Every row comes from one small tree of marks. The marks that hang from a mark follow it in brackets, in alphabetical order. Every link used is in the known rows. Which tree was each row made from?
Known rows
tukasit(domoze(tanub) zabad): [ 36.4 -11.7 -34.2 -27.3 -27.3  25.8 -20.3  12.3 -11.6 -53.2 -23.2  10.8
   4.1   6.3   6.3  21.2  30.2  -4.2   6.0  14.6  -4.1]
sikas(pagek(dafere gozud(fuge(tanub)))): [ 36.9 -15.3 -21.7  -1.5   2.3   0.6  -7.0  23.5 -30.3 -33.2  24.2   8.7
 -12.7   7.9 -15.8   1.5  25.1   9.4   5.9   5.1  -4.9]
domoze(tukasit): [ 16.4 -13.0 -21.0  -9.2   6.9   8.5  -5.8  35.8   4.3 -39.5 -29.6  26.3
   2.3  -7.0   0.2   7.2  30.1 -14.7  20.5  10.6  -4.8]
sikas(pagek(dafere gozud(fuge))): [ 32.2  -8.5 -10.3   2.2  -5.7  -4.0  -3.9  28.9 -32.4 -33.1  15.0  10.8
   6.7  17.7  -5.4   9.9  25.1  12.9   1.4  -0.5 -10.0]
domoze(tanub tukasit(zabad)): [ 32.8 -13.3 -38.4 -24.1  -7.0  17.7 -16.2  20.1  -1.6 -67.4 -30.8  12.5
  11.1  -2.2   7.9   6.9  24.2 -12.4  20.8   9.3  -4.7]
dafere(pagek): [  1.1  -3.5 -20.7 -27.3  -8.9  19.6  -4.7  37.5   0.0 -16.6 -35.1  23.5
   7.0  -7.0  -6.7   4.5  31.7  -5.4  12.0  20.1   3.1]
sikas(pagek(gozud)): [ 23.9 -17.3 -14.7  -5.1   4.1  -1.6  -4.2  42.7  -8.5 -27.8  -7.7  10.6
  14.9  12.4  13.6   7.3  31.4   9.2   8.7  14.5  -2.0]
gozud(pagek(dafere sikas)): [ 10.5  16.4 -19.8 -11.4 -12.9   3.2  -2.7  21.3  -5.2 -30.9   1.4  22.6
  10.7   1.4  -7.4   7.5  15.1 -18.9  -8.7   4.3  -3.3]
pagek(dafere gozud(fuge(tanub)) sikas): [ 26.6   8.5 -19.1  -4.7  -3.6   1.6  -8.9   5.0 -20.6 -26.9  31.4  20.8
 -10.9   6.2 -15.6   3.3  16.1 -12.0  -2.9  -6.3  -1.4]
fuge(dafere): [  1.0 -12.0 -19.2  -1.8   6.2  17.6  -7.1  24.2   4.2 -23.1 -29.8  24.3
 -12.3   3.7   2.5   7.3  22.5  -9.9  10.9  27.5   6.6]
domoze(tanub tukasit): [ 18.0  -4.5 -29.8 -22.1   2.0   5.5 -15.7  24.6   1.6 -50.9 -25.8  13.8
   8.2  -6.1   5.5   8.2  34.9 -15.8  29.5   7.5 -11.6]
fuge(dafere gozud): [  2.6 -12.0 -24.1   1.8  20.3  15.5 -10.2  22.1   7.1  -8.8 -21.1  18.4
 -37.9 -11.7   0.1   6.8  26.3  -5.9   2.3  30.3   1.6]
pagek(dafere gozud(fuge) sikas): [ 22.0  15.5  -7.6  -1.7 -10.7  -1.4  -4.7  10.9 -24.1 -27.6  20.7  24.0
   7.2  17.6  -4.1  10.5  16.4  -8.5  -7.1 -11.2  -4.5]
pagek(dafere sikas): [  6.6   6.2 -15.8 -13.5  -3.7   6.9   6.0  20.2   0.4 -27.4  -3.5  23.6
   5.8   5.0  -6.2  14.6  26.7 -15.3   3.0  -0.8  12.2]
sikas(pagek(gozud(fuge(dafere tanub)))): [ 26.0 -25.8 -23.7  12.5  17.6  12.8 -15.5  28.5 -18.4 -25.0  16.5  11.2
 -27.9  11.5  -7.8  -0.7  17.2   5.9   7.2  21.1  -8.3]
sikas(pagek(dafere)): [ 16.9 -17.4 -18.6 -11.7   0.9   6.1   7.9  37.4  -8.9 -32.3 -12.0   9.6
   4.2   6.1  -7.4  13.4  35.4   6.2  12.6  11.0   8.8]
sikas(pagek(dafere gozud)): [ 24.3  -9.8 -14.5  -3.6  -0.2  -9.5   1.7  32.3 -20.9 -29.8   1.1   8.8
  13.5  11.9   2.0  11.1  34.7  11.8   6.5   9.0   4.7]
gozud(pagek(sikas)): [  8.8   9.7 -21.3 -12.1  -9.0  11.1  -5.5  29.8   7.7 -28.9  -7.3  24.6
  12.0   3.7   4.1   4.4  12.0 -20.3  -6.6  10.5 -10.7]
dafere(pagek(gozud(fuge(tanub(domoze))) sikas)): [ 12.9   7.9 -23.2 -12.4  -4.1  18.3 -27.9  24.8 -19.4 -17.5  25.6  37.2
  -4.3   1.6 -13.2  -4.6  25.2 -13.7  -2.4   1.5  -1.9]
pagek(dafere): [ 10.4   0.1 -17.0 -14.0  -9.5   6.1   1.4  20.3  -6.4 -30.5 -22.3  21.8
   2.8  -0.1  -6.3   9.1  29.0  -5.6  10.3   9.9   8.8]
gozud(fuge(dafere) pagek(sikas)): [  5.8   7.6 -18.2   8.1  -3.3  20.1 -14.5  21.8  -6.4 -24.1   8.2  27.5
 -11.2  13.0  -5.1   3.7  -1.1 -21.1 -12.8  11.7 -18.9]
pagek(dafere gozud(fuge(tanub(domoze(tukasit)))) sikas): [ 29.7   6.3 -23.2   7.1   8.0   0.7 -23.5  11.8 -26.0 -42.2  41.2  39.8
 -10.2   0.4 -16.3  -0.1  27.5 -20.3   3.4 -14.0  -3.3]
dafere(fuge(gozud(pagek(sikas)) tanub(domoze))): [  3.3   7.7 -36.6   3.8   3.2  12.4 -27.6  28.3   9.2 -13.1  18.9  46.4
 -39.0 -17.6 -20.4 -18.0  15.6 -11.8  -2.0  15.5 -12.8]
gozud(fuge(tanub)): [ 22.7 -12.7 -27.7 -12.8  -3.2  22.0 -12.0  21.7  -3.5 -30.5  -8.7  21.1
 -20.8  -0.4 -14.5  -4.5  17.6 -11.4  13.2  13.4  -8.6]

Write each row's tree
[  1.2   5.4 -26.8   3.5  15.1  12.9 -11.2  22.4   8.9  -8.9   4.7  20.5
 -30.8 -10.5  -0.6   5.0  12.2 -18.5 -18.5  23.6 -10.1] | fuge(dafere gozud(pagek(sikas)))
[ 16.1   4.8 -21.7 -18.7  -2.2  16.6 -13.8  23.8 -13.9 -12.9  19.2  23.6
  -7.4  -0.9 -15.2  -2.0  18.3 -12.6  -1.1   3.4  -7.0] | dafere(pagek(gozud(fuge(tanub)) sikas))
[-14.1  -0.8 -18.9 -13.1   7.3  25.9  -3.0  31.3   5.6  -6.8 -13.5  27.9
  -6.7  -2.1  -8.1  11.1  24.7 -15.3   3.4  18.5  11.3] | fuge(dafere(pagek(sikas)))
[  5.7  -1.1 -35.0   9.2  21.3   6.1 -17.9  23.7   1.5 -24.1  26.5  48.0
 -46.9 -26.4 -34.8  -7.7  33.0 -13.5  15.0  -1.8   2.9] | pagek(dafere(fuge(gozud tanub(domoze(tukasit)))) sikas)
[ 17.1  -6.9 -31.1   4.6  -1.7  23.7 -22.7  15.3  -9.9 -29.0  -1.7  24.8
 -33.2  -3.2 -16.1  -8.5   2.2 -15.1  -0.4  27.9 -19.1] | gozud(fuge(dafere tanub) pagek)
[ -0.2  -9.7 -30.6  -6.1   2.0  35.7 -28.4  23.8 -14.6 -17.0  -3.4  39.0
 -31.4  -7.2 -24.1  -6.5  25.8 -10.2   9.6  22.7   2.8] | gozud(fuge(dafere(pagek) tanub(domoze)))
[ 21.7 -17.5 -26.3  15.9  11.6  -8.3 -21.1  37.8 -22.3 -41.5  21.4  39.9
 -13.9  -3.9 -23.1 -10.1  37.2  10.4  27.6   5.1   0.4] | sikas(pagek(dafere(fuge(tanub(domoze(tukasit)))) gozud))
[ -3.6  -8.6 -35.6 -17.1   4.6  20.4 -14.8  35.8   5.8   0.0 -15.5  31.9
 -47.4 -32.7 -33.2 -14.0  28.7   5.0  17.9  28.6  -3.5] | dafere(fuge(gozud tanub) pagek)
[  6.3   3.0 -38.5  -1.8   4.3  10.4 -14.7  27.8  13.9 -11.0  13.3  32.3
 -42.7 -20.1 -22.6 -14.1   8.7 -10.0  -1.5  19.2 -17.7] | dafere(fuge(gozud(pagek(sikas)) tanub))
[ 15.3 -19.2 -29.5  12.7  18.4  25.5 -30.9  22.1 -10.0 -40.0   2.7  40.8
 -35.4  -6.8 -16.9  -5.1  22.8 -20.6  17.6  14.8  -6.5] | gozud(fuge(dafere tanub(domoze(tukasit))))
[ -5.7   5.8 -14.8  -6.1   7.2  11.5 -10.3  26.1  -5.5  -6.0  -0.9  25.9
   1.8   2.3   1.0   9.1  23.6  -9.6  -3.2  17.3   8.7] | fuge(dafere(pagek(gozud sikas)))
[ -1.3 -14.4 -38.3 -15.0  22.5  27.1 -14.6  23.9   4.5   1.4 -14.3  16.7
 -53.2 -32.6 -22.8  -2.9  30.7  -5.9   6.1  37.5   7.7] | fuge(dafere(pagek) gozud tanub)
[ -4.9  -4.1 -37.0  -4.8  21.3  19.1 -24.0  41.4   8.2 -10.8  13.4  50.4
 -43.1 -34.0 -34.4 -11.0  35.7 -13.3  17.2   8.8  -2.0] | dafere(fuge(gozud tanub(domoze(tukasit))) pagek(sikas))
[ 21.6  -4.5 -40.0 -14.2   4.9  11.0 -16.0  23.4   6.2 -19.3  -8.1  15.6
 -35.4 -26.6 -10.9  -8.9  19.1 -11.4  -4.6  28.3 -14.3] | fuge(gozud(pagek) tanub)
[  4.6  -7.3 -27.5 -10.8   8.8  14.4 -19.5  20.6  -9.2 -10.1 -11.1  22.0
 -19.5 -11.6 -11.6  -4.5  28.2  -3.2   8.7  32.0  10.1] | fuge(dafere(pagek(gozud)) tanub)
[ -8.1  -1.7 -24.5 -13.4  -3.2  15.9 -11.0  40.2   4.0   1.3 -24.7  33.9
 -29.4 -22.1 -22.7  -5.0  29.2   8.7  12.6  23.4  -7.4] | dafere(fuge(gozud) pagek)
[  1.9  14.6 -30.4   3.1 -14.8   7.6 -20.6  20.9  -6.2 -30.7  19.1  49.7
 -14.8  -4.9 -27.1 -13.7  16.0 -12.8   5.8   6.0  -0.8] | gozud(pagek(dafere(fuge(tanub(domoze))) sikas))
[ 11.3  17.0 -24.9  -9.2   1.4   2.6  -3.9  17.8  -1.7 -16.7  10.9  16.9
 -13.5 -13.6  -8.9   6.8  19.4 -16.0 -19.6   7.7  -7.2] | fuge(gozud(pagek(dafere sikas)))
[ 12.6   0.7 -30.5   3.9   2.9  25.0 -17.4  15.3  -3.2 -24.5  19.2  25.2
 -30.0   2.7 -17.0  -5.6  -1.7 -24.1  -8.2  17.4 -15.0] | gozud(fuge(dafere tanub) pagek(sikas))
[ 10.6  -2.1 -38.5  -2.1  -0.5   9.3 -20.5  27.7   6.1 -14.4  -6.8  30.5
 -45.9 -26.0 -23.8 -19.3  12.3  -0.1   6.3  30.2 -21.2] | dafere(fuge(gozud(pagek) tanub))
[-14.7   4.5 -18.0 -16.1 -10.5  20.5  -2.8  41.8   7.7  -8.0 -15.8  40.4
   0.2  -0.7 -19.9  -0.2  21.8  -4.6  14.4   8.8   1.1] | dafere(fuge pagek(sikas))
[  0.5  -7.8 -29.9   1.1  21.0  33.4 -26.0  29.4  -8.5 -24.6  18.3  44.2
 -31.1 -10.5 -28.6  -1.5  26.0 -26.6  10.8   6.3   1.0] | gozud(fuge(dafere(pagek(sikas)) tanub(domoze(tukasit))))
[ -8.9  -1.9 -35.4 -16.1  11.1  21.2  -9.0  34.7  13.8   5.3   3.9  33.0
 -44.5 -25.9 -33.5  -8.3  25.5  -3.3  10.6  18.2  -0.1] | dafere(fuge(gozud tanub) pagek(sikas))
[  3.7   9.5 -14.4 -20.5  -4.4   7.0  -5.7  32.2  -4.8 -11.6  -5.1  24.7
  18.3   1.3   3.3   7.7  29.5  -8.6  -1.0   7.3   3.0] | dafere(pagek(gozud sikas))
[ -2.8   8.6 -19.4   0.9   2.6   3.9  -0.5  22.0   2.6  -8.8   6.4  32.7
 -29.9  -8.6 -23.0   4.5  23.3  -1.2   3.3   2.9   1.5] | pagek(dafere(fuge(gozud)) sikas)
[  0.3   1.0 -26.2  -7.1 -11.0   9.5 -30.8  30.8 -12.5 -14.4  -5.6  50.4
  -8.9  -8.7 -19.1 -17.6  32.2   6.4  20.3  20.0   2.1] | dafere(fuge(tanub(domoze)) pagek(gozud))
